Each row comes from the steps of one path. Every step used is in the known rows, and no mark comes twice. Write the path behind each row, first mark first.
(in the rows, 128 means zero)
Known rows
vusa-daga: [124 139 136 112 117 124 116 153 157 130 117 123 115 127 139 158 132 130
 126 132  96 125 128 112 104 138 116 122 129 131 139 144 124 131 130 132
 133 136 137 136 135 107 125]
vazogi-mogab: [126 133 141 117 106 127 102 159 159 122 117 138 122 131 142 151 143 129
 128 112  90 127 131 111 109 129 114 119 135 128 132 141 124 146 138 106
 129 105 137 134 137 108 130]
gitu-daga-vusa-digad: [119 128 132 115 121 121 117 157 161 137 107 122 118 143 136 148 135 135
 134 130  97 123 141 119 108 151 114 126 133 138 136 145 139 127 145 136
 130  12 140 132 138 105 110]
gitu-bunu-rusu: [125 148 144 125 133 122 116 143 162 118 124 143 139 118 133 153 139 129
 128 159 100 126 113 113 114 122 129 115 129 123 130 148 115 134 145 136
 128 124 135 132 134  99 126]
daga-gitu-bunu-rusu-fosipos: [132 132 139 140 130 135 115 129 166 114 125 143 146 133 136 149 135 132
 137 153  95 124 106 116 107 121 125 115 119 124 133 140 122 124 158 149
 127 115 136 133 136 103 131]
funur-rusu-bunu: [117 139 139 130 112 138 115 161 161 126 117 136 119 131 135 150 121 131
 128 162  96 122 114 106 104 125 112 117 125 125 136 134 123 120 153 134
 127 147 136 139 136  95 119]
gitu-bunu-rusu-mogab-vazogi: [120 148 137 117 121 126 117 123 170 133 130 142 144 114 129 152 132 126
 127 138 101 128 105 111 109 109 118 115 124 119 137 163 120 129 145 132
 135  81 137 131 127  88 124]
digad-vusa-daga-raniz-kabo: [137 144 149 122 125 134 104 159 165 132 129 120 116 132 134 145 142 127
 134 147 101 123 130 112  89 158 125 119 125 131 142 150 123 134 129 144
 131 156 145 134 139 104 125]
vazogi-mogab-vopes-totade: [125 135 136 123 104 118 107 173 162 132 116 141 143 125 143 150 152 133
 124  97  87 126 139 100 107 119 115 118 140 120 136 147 115 151 150 105
 128  84 135 131 136 114 123]
rusu-mogab-vopes-totade: [124 136 127 128 111 115 114 135 160 146 118 141 138 116 141 148 144 131
 126 105  91 126 127  97 107 104 118 118 130 119 137 143 122 138 153 113
 134 107 138 129 132 106 118]
bunu-rusu: [121 138 141 116 139 126 111 153 154 125 117 141 140 119 134 154 135 131
 131 146  97 124 124 111 109 124 125 120 133 127 135 142 118 130 145 139
 131 108 137 132 138 103 125]
digad-vusa-daga: [129 142 140 117 116 120 107 162 170 135 117 120 113 134 141 151 136 132
 130 122  96 129 133 111 102 147 117 115 122 133 140 144 123 138 132 138
 136 132 142 136 134 106 121]
funur-rusu-mogab-raniz: [117 134 135 120 111 144 103 128 155 137 119 137 109 124 137 149 153 132
 123 133  91 126 120 110 100 106 119 121 130 118 136 151 137 123 157 129
 136 107 143 137 127  83 112]
gitu-bunu-rusu-mogab-vopes-totade: [125 147 135 130 114 118 121 132 167 135 126 147 164 110 134 150 154 132
 120 131  97 127 114 101 110 102 128 115 131 114 133 157 111 134 157 127
 134 110 135 128 129 100 116]
totade-vopes-mogab-raniz-daga: [100 132 139 130 123 129 105 131 155 129 127 133 125 128 138 154 138 135
 121  92  85 126 127 114 105 134 130 109 127 129 141 163 120 134 161 131
 144 111 145 133 143 101 113]
vazogi-mogab-gitu-bunu: [127 142 147 119 104 122 103 159 166 131 120 135 130 130 135 149 133 124
 124 138  91 129 118 117 117 134 117 108 130 126 125 161 126 148 137  98
 129 108 138 133 129 100 131]
daga-gitu-bunu: [128 129 139 130 114 122 115 136 168 126 123 137 128 132 135 152 151 127
 137 132  94 126 118 115 110 123 120 105 125 128 129 135 130 140 146 125
 124 139 140 133 133 100 125]
raniz-daga-gitu-bunu-rusu: [116 135 146 136 111 138 114 139 166 116 133 144 145 123 129 156 171 132
 128 142  95 123 103 121 110 131 133 104 121 129 133 153 125 128 153 148
 130 111 138 133 137  93 116]
totade-vopes: [115 131 134 125 133 125 116 149 161 128 122 133 123 127 139 149 116 129
 130 124  92 125 139 105 111 117 119 108 132 131 137 140 121 137 148 126
 133 141 143 133 141 105 127]
mogab-vopes: [119 133 137 123 127 108 110 149 162 136 118 136 122 127 140 155 134 132
 129 126  90 124 131 106 106 114 114 118 130 126 130 148 121 140 126 119
 127 122 138 133 135 107 121]
totade-vopes-mogab-raniz-kabo: [114 130 139 122 129 133 108 128 152 127 131 133 134 122 140 150 125 131
 126 101  91 124 130 106  97 132 134 121 135 120 137 159 114 143 162 131
 142 149 149 132 141 102 121]
vusa-digad: [120 129 133 116 121 126 113 141 155 128 109 121 120 130 141 152 127 134
 140 137 100 126 130 112 110 140 120 119 133 134 132 134 124 144 137 121
 130  61 140 133 138 105 118]
vazogi-mogab-vopes: [124 132 140 117 109 117 102 166 165 127 120 140 128 132 144 154 140 132
 125 108  86 125 132 106 106 120 109 122 135 125 129 151 122 149 125 105
 126  99 136 136 135 112 125]
daga-gitu: [126 118 137 125 117 129 111 146 158 132 115 137 128 130 138 153 148 129
 139 123  90 124 129 112 107 127 117 110 127 129 133 131 136 138 146 130
 127 114 142 135 138 104 127]
kabo-raniz-daga: [116 138 147 144 109 126 111 138 150 114 116 137 126 117 136 154 131 133
 134 119  93 122 116 116 104 124 129 112 119 138 134 147 118 130 133 120
 135 136 141 133 136  98 124]
fosipos-rusu-mogab: [122 128 124 119 134 134 105 130 157 130 121 135 123 114 139 150 142 129
 127 123  94 128 126 112 109 100 114 117 131 132 132 139 133 134 138 113
 132 108 143 141 135  95 128]
fosipos-rusu-mogab-vazogi: [114 128 122 111 130 129 108 130 163 141 122 131 122 112 134 152 136 128
 132 117  96 128 127 111 103  91 105 115 131 126 137 152 132 132 136 116
 131  71 143 140 132  90 129]
totade-vopes-mogab-gitu-daga-vusa: [114 126 135 120 133 111 118 164 163 154 117 134 141 137 130 149 107 129
 125 103  84 125 145 119 109 150 111 117 131 132 141 163 137 127 162 134
 142  80 145 132 138 109 117]
totade-funur-rusu: [112 133 133 114 122 135 107 160 165 128 125 141 115 132 134 154 132 131
 122 142  92 124 136 111 103 123 117 107 137 122 132 135 127 130 157 136
 135 128 140 140 134  95 123]
funur-rusu-mogab-gitu-bunu: [123 143 137 129 107 132 111 131 168 142 125 136 122 121 129 147 136 124
 124 153  96 128 107 118 109 117 117 109 130 120 132 161 134 130 150 118
 131 140 141 135 121  84 119]
raniz-daga-vusa: [109 134 135 131 127 121 111 142 158 127 121 139 105 137 135 150 143 134
 127 120  90 123 129 117 109 136 126 112 126 137 133 146 134 125 149 136
 134  83 138 130 141  97 117]
mogab-raniz-kabo: [119 136 142 121 118 134 100 129 149 128 122 133 112 119 140 148 145 128
 128 133  96 123 123 107 100 124 136 121 129 120 133 159 122 138 147 130
 135 120 145 132 136  95 123]
gitu-daga-raniz: [124 135 150 126 127 124 105 163 159 138 114 134 116 130 129 143 142 125
 134 149  94 121 133 116 107 136 113 118 125 131 143 142 136 120 132 127
 127  90 139 132 141 109 123]
gitu-bunu: [123 146 141 128 118 116 113 133 165 122 119 136 116 128 137 149 135 127
 130 142  97 127 120 113 116 121 123 110 129 127 129 144 120 139 142 119
 126 148 136 131 133 101 126]
rusu-fosipos: [126 135 132 134 134 125 108 130 158 121 115 134 108 133 144 142 109 130
 135 131  94 124 121 110 107 122 120 120 121 130 136 136 121 129 145 129
 132 117 137 133 141 109 135]
digad-vusa-daga-gitu-bunu: [136 136 141 128 100 125 113 150 181 131 124 122 127 141 137 154 156 130
 131 126  96 129 123 117 101 147 119 104 117 134 136 145 131 140 141 141
 128 153 142 138 131 101 120]
digad-vusa: [126 141 143 125 122 115 102 152 168 134 113 131 115 133 139 144 129 129
 134 121  94 129 136 110 108 134 121 110 120 133 134 138 123 147 139 125
 132 113 144 132 137 104 125]
digad-vusa-daga-gitu: [135 128 138 118 106 127 110 162 172 137 118 123 128 139 140 155 156 132
 134 116  92 128 134 113  97 150 115 109 117 134 139 139 135 140 139 144
 133 126 144 139 135 106 120]
fosipos-rusu: [117 128 130 120 145 129 106 148 156 126 115 132 120 117 138 152 145 131
 131 136  94 126 138 115 109 109 117 115 136 130 131 139 126 139 137 121
 126 113 141 140 139 102 130]

Which path is each row?
[113 133 126 116 109 123 108 147 172 141 135 147 124 130 135 157 138 131
 116 129  88 124 126 105  98 104 110 112 134 119 129 146 132 129 146 123
 135 132 140 141 127  92 116]
totade-funur-rusu-mogab-vopes
[112 137 137 121 113 137 113 168 167 127 125 144 123 138 133 155 116 131
 119 166  92 122 118 105 103 125 114 107 124 126 132 132 124 119 159 136
 134 142 137 141 136  95 120]
totade-funur-rusu-bunu
[127 147 139 123 121 128 115 121 164 125 129 145 143 116 133 151 139 128
 124 145  99 127 105 111 113 116 126 117 126 125 131 147 121 129 147 127
 134 125 136 131 129  93 123]
gitu-bunu-rusu-mogab
[118 141 145 121 141 123 123 149 163 137 127 138 170 118 130 156 105 128
 124 139  93 129 119 116 114 137 125 109 135 123 134 165 113 140 158 136
 141 142 142 131 134 104 124]
totade-vopes-mogab-gitu-bunu-rusu
[116 132 133 125 135 133 111 156 158 124 115 133 127 124 138 153 127 131
 127 157  96 125 121 107 108 112 114 116 123 134 133 136 123 128 141 121
 126 125 138 142 141 102 128]
fosipos-rusu-bunu
[110 130 131 114 109 139 100 134 160 139 126 144 112 133 135 155 148 132
 114 134  88 125 124 110 100 111 120 112 130 118 130 147 138 123 167 129
 144 110 144 140 127  82 115]
totade-funur-rusu-mogab-raniz
[118 131 134 123 135 121 117 141 160 130 123 134 137 128 139 152 109 130
 129  97  88 127 137 108 108 133 117 114 138 130 138 137 115 143 151 122
 138 145 143 133 142 111 126]
totade-vopes-mogab
[109 148 146 132 108 138 106 113 158 125 131 143 129 116 132 154 165 131
 115 138  95 127  94 117 109 119 140 112 117 125 132 174 125 118 155 137
 142  94 139 130 130  82 110]
gitu-bunu-rusu-mogab-raniz-daga
[128 132 144 125 122 132 117 144 165 122 125 144 152 123 131 156 159 129
 134 153  96 125 114 116 110 124 125 110 127 124 130 142 126 133 152 143
 127 120 138 133 134  99 125]
daga-gitu-bunu-rusu
[124 135 145 114 101 142  93 145 151 119 125 137 117 126 143 147 157 129
 123 116  91 124 124 108  99 129 130 125 134 119 131 161 122 147 149 115
 133 114 143 133 134  96 125]
vazogi-mogab-raniz-kabo
[128 136 150 127 123 132 102 157 157 129 127 134 117 123 128 138 143 123
 135 150  99 118 126 115  98 140 123 122 128 127 142 151 129 123 135 133
 129 120 143 131 141 105 123]
gitu-daga-raniz-kabo
[135 136 136 117 105 140 122 129 166 128 134 134 155 123 133 161 165 129
 125 141  98 126 100 116 102 132 119 118 123 124 137 149 132 121 147 146
 133 134 137 136 127  94 121]
vusa-daga-gitu-bunu-rusu-mogab
[111 137 133 127 110 137 117 172 165 133 120 145 136 130 133 151 130 133
 118 152  94 123 125  98 104 126 119 104 131 119 140 127 117 123 182 139
 137 129 137 137 137  99 121]
vopes-totade-funur-rusu-bunu
[125 149 138 124 123 117 117 125 168 133 133 147 149 117 134 154 141 130
 120 140  95 126 106 107 109 106 122 120 126 120 127 160 118 131 135 125
 131 129 136 132 128  97 115]
gitu-bunu-rusu-mogab-vopes
[107 133 148 125  95 139  92 152 155 121 121 136 111 132 141 153 164 133
 119 105  86 125 118 116 107 135 127 114 124 129 133 164 127 137 148 115
 137  73 141 135 137  96 117]
vazogi-mogab-raniz-daga
[110 132 128 119 118 121 113 167 169 140 124 145 134 125 135 154 146 136
 119 130  89 123 144 102 101 109 119 106 142 112 135 142 119 137 166 134
 133 115 138 136 134 102 117]
mogab-vopes-totade-funur-rusu
[102 126 134 121 122 131 110 131 151 133 110 124 106 144 138 155 154 140
 128 131  94 124 130 119 106 149 131 118 129 137 130 158 137 129 152 139
 136   4 143 130 138  92 103]
mogab-raniz-daga-vusa-digad
[110 116 143 128 109 137 103 123 153 133 121 135 129 133 137 157 168 137
 130  90  84 125 114 119 100 145 129 112 120 128 134 151 134 138 159 134
 138  86 145 134 139  99 112]
vopes-mogab-raniz-daga-gitu
[114 122 139 133 106 134 107 142 160 127 124 137 122 129 136 153 160 132
 134 113  90 123 116 117 107 135 124 102 119 133 135 140 135 131 145 134
 131 106 142 135 140  98 118]
raniz-daga-gitu
[118 134 124 119 108 137 112 146 163 139 126 146 130 123 133 148 146 131
 119 121  93 126 131 103 104 114 119 106 135 116 139 132 127 130 179 129
 144 115 141 135 130  93 121]
vopes-totade-funur-rusu-mogab
[110 129 132 115 134 118 119 139 166 140 125 132 139 127 135 152  99 130
 133  90  91 127 137 107 104 123 109 111 137 125 144 151 115 144 149 126
 137 110 144 133 140 108 126]
totade-vopes-mogab-vazogi
[125 148 142 133 140 127 112 136 163 128 119 137 139 125 133 147 109 128
 130 172  97 125 104 117 114 126 127 116 120 124 131 164 117 126 148 140
 134 111 135 131 133 101 132]
mogab-gitu-bunu-rusu-fosipos
[122 140 144 114 116 130 108 158 158 151 119 140 147 111 128 149 137 126
 124 138  93 125 110 117 111 129 118 121 119 126 140 167 138 116 147 132
 143  66 141 133 130  96 116]
bunu-rusu-mogab-gitu-daga
[113 130 139 140  89 137 105 106 163 130 131 140 118 131 136 153 179 130
 123 117  90 126  97 118 107 119 132 104 108 127 131 160 141 127 157 127
 137 106 144 133 129  81 111]
rusu-mogab-raniz-daga-gitu-bunu
[124 147 148 119 136 117 115 144 160 137 120 138 161 117 128 155 121 128
 127 143  95 128 110 120 113 147 126 116 133 123 129 161 115 141 150 130
 136 116 138 130 131 103 125]
vopes-mogab-gitu-bunu-rusu
[113 135 129 115 108 136 111 131 167 141 125 135 114 120 132 148 130 128
 132 120  96 125 120 110  99 105 106 116 131 117 143 151 131 127 147 127
 133  89 142 138 127  84 121]
funur-rusu-mogab-vazogi
[133 140 148 119 130 124 106 168 166 139 115 119 114 140 134 149 143 129
 135 148  96 126 136 114  98 155 114 116 123 136 141 141 131 130 125 139
 132 126 143 135 138 108 123]
digad-vusa-daga-raniz
[102 134 144 129 116 130  99 134 152 127 117 134 103 125 139 153 157 133
 125 121  90 124 118 115 108 127 133 110 120 130 133 160 127 130 146 130
 138  89 142 131 138  93 115]
mogab-raniz-daga
[114 136 142 142 122 120 117 141 151 118 115 138 122 129 134 155 137 136
 133 122  90 121 128 118 101 132 128 115 123 142 132 146 128 123 143 132
 135 109 140 131 136  96 122]
kabo-raniz-daga-vusa
[120 127 119 125 128 121 112 141 160 142 118 137 142 109 139 150 158 132
 124 110  92 127 135 102 105  87 115 116 135 121 134 146 125 140 150 112
 132  92 141 136 134 104 120]
fosipos-rusu-mogab-vopes-totade
[120 133 137 120 126 115 113 160 163 136 113 137 112 138 134 145 140 130
 128 123  91 123 141 116 109 136 115 122 126 134 136 146 139 120 148 135
 131  62 138 132 137 106 119]
gitu-daga-vusa
[120 133 154 147 108 137 119 137 160 104 126 144 161 115 129 160 160 134
 136 144  95 122 100 121 103 124 136 108 116 132 132 152 121 127 145 144
 130 134 139 134 132  91 119]
kabo-raniz-daga-gitu-bunu-rusu
[103 115 139 134 116 137 107 133 157 132 129 135 139 132 137 159 153 136
 126  87  82 125 126 116 101 136 128 104 123 128 140 156 131 136 166 138
 142 105 148 135 144 100 111]
totade-vopes-mogab-raniz-daga-gitu
[113 133 122 135 122 125 111 156 171 133 124 144 127 134 139 147 125 137
 121 128  88 122 136 101  98 108 118 110 133 111 139 143 116 130 172 144
 135 113 136 137 137 107 123]
mogab-vopes-totade-funur-rusu-fosipos
[106 131 129 124 122 126 115 140 156 128 115 125 111 142 137 152 140 138
 133 126  97 124 129 119 108 154 127 116 131 142 132 145 134 132 146 133
 135  20 140 130 141  98 109]
raniz-daga-vusa-digad
[124 141 139 112 130 130 109 143 152 147 119 141 149 112 131 153 127 127
 128 144  95 126 111 113 111 124 122 118 126 127 132 156 133 127 146 127
 143  89 143 131 127  94 125]
bunu-rusu-mogab-gitu
[130 131 137 123 104 129 121 140 169 126 124 126 129 135 136 160 158 129
 129 136  95 126 118 117 104 138 118 112 125 128 136 143 130 133 138 137
 125 155 138 137 130 102 124]
vusa-daga-gitu-bunu
[106 118 142 132 105 138 101 131 154 132 120 137 116 131 137 156 176 134
 130 117  87 123 118 117 104 128 130 106 116 128 134 154 139 130 153 138
 134  84 145 135 138  92 114]
mogab-raniz-daga-gitu
[117 133 136 111 126 115 114 132 162 139 118 133 131 126 134 153 111 130
 137  95  93 127 128 112 103 133 109 119 132 123 140 149 118 146 142 122
 133  84 140 132 136 107 128]
vopes-mogab-vazogi
[120 135 126 129 104 128 113 143 164 142 121 141 135 117 136 147 155 133
 123 116  92 124 130 100 100  99 115 117 137 112 141 145 124 133 159 123
 134 115 139 134 129  96 113]
funur-rusu-mogab-vopes-totade
[122 132 140 115 130 115 109 144 153 148 111 132 138 125 134 153 112 128
 132 116  90 128 125 116 109 148 117 117 131 128 131 147 126 145 144 116
 137 111 143 132 134 110 127]
vopes-mogab-gitu
[111 118 146 127  87 148  93 152 157 123 122 139 120 137 140 155 182 134
 125 100  82 125 118 117 103 134 124 110 120 128 132 159 139 139 153 123
 133  72 144 136 137  94 115]
vazogi-mogab-raniz-daga-gitu
[108 112 129 132 114 150  97 117 155 132 126 134 122 119 137 157 188 133
 125 112  87 126 113 120 100 105 126 107 118 131 132 155 148 124 154 129
 137  73 148 142 135  83 114]
fosipos-rusu-mogab-raniz-daga-gitu
[104 123 134 120 123 127 111 120 149 135 111 124 122 144 138 157 144 142
 128 103  91 125 129 121 101 166 129 126 134 135 130 155 133 137 160 135
 142   4 143 129 139 100 102]
vopes-mogab-raniz-daga-vusa-digad
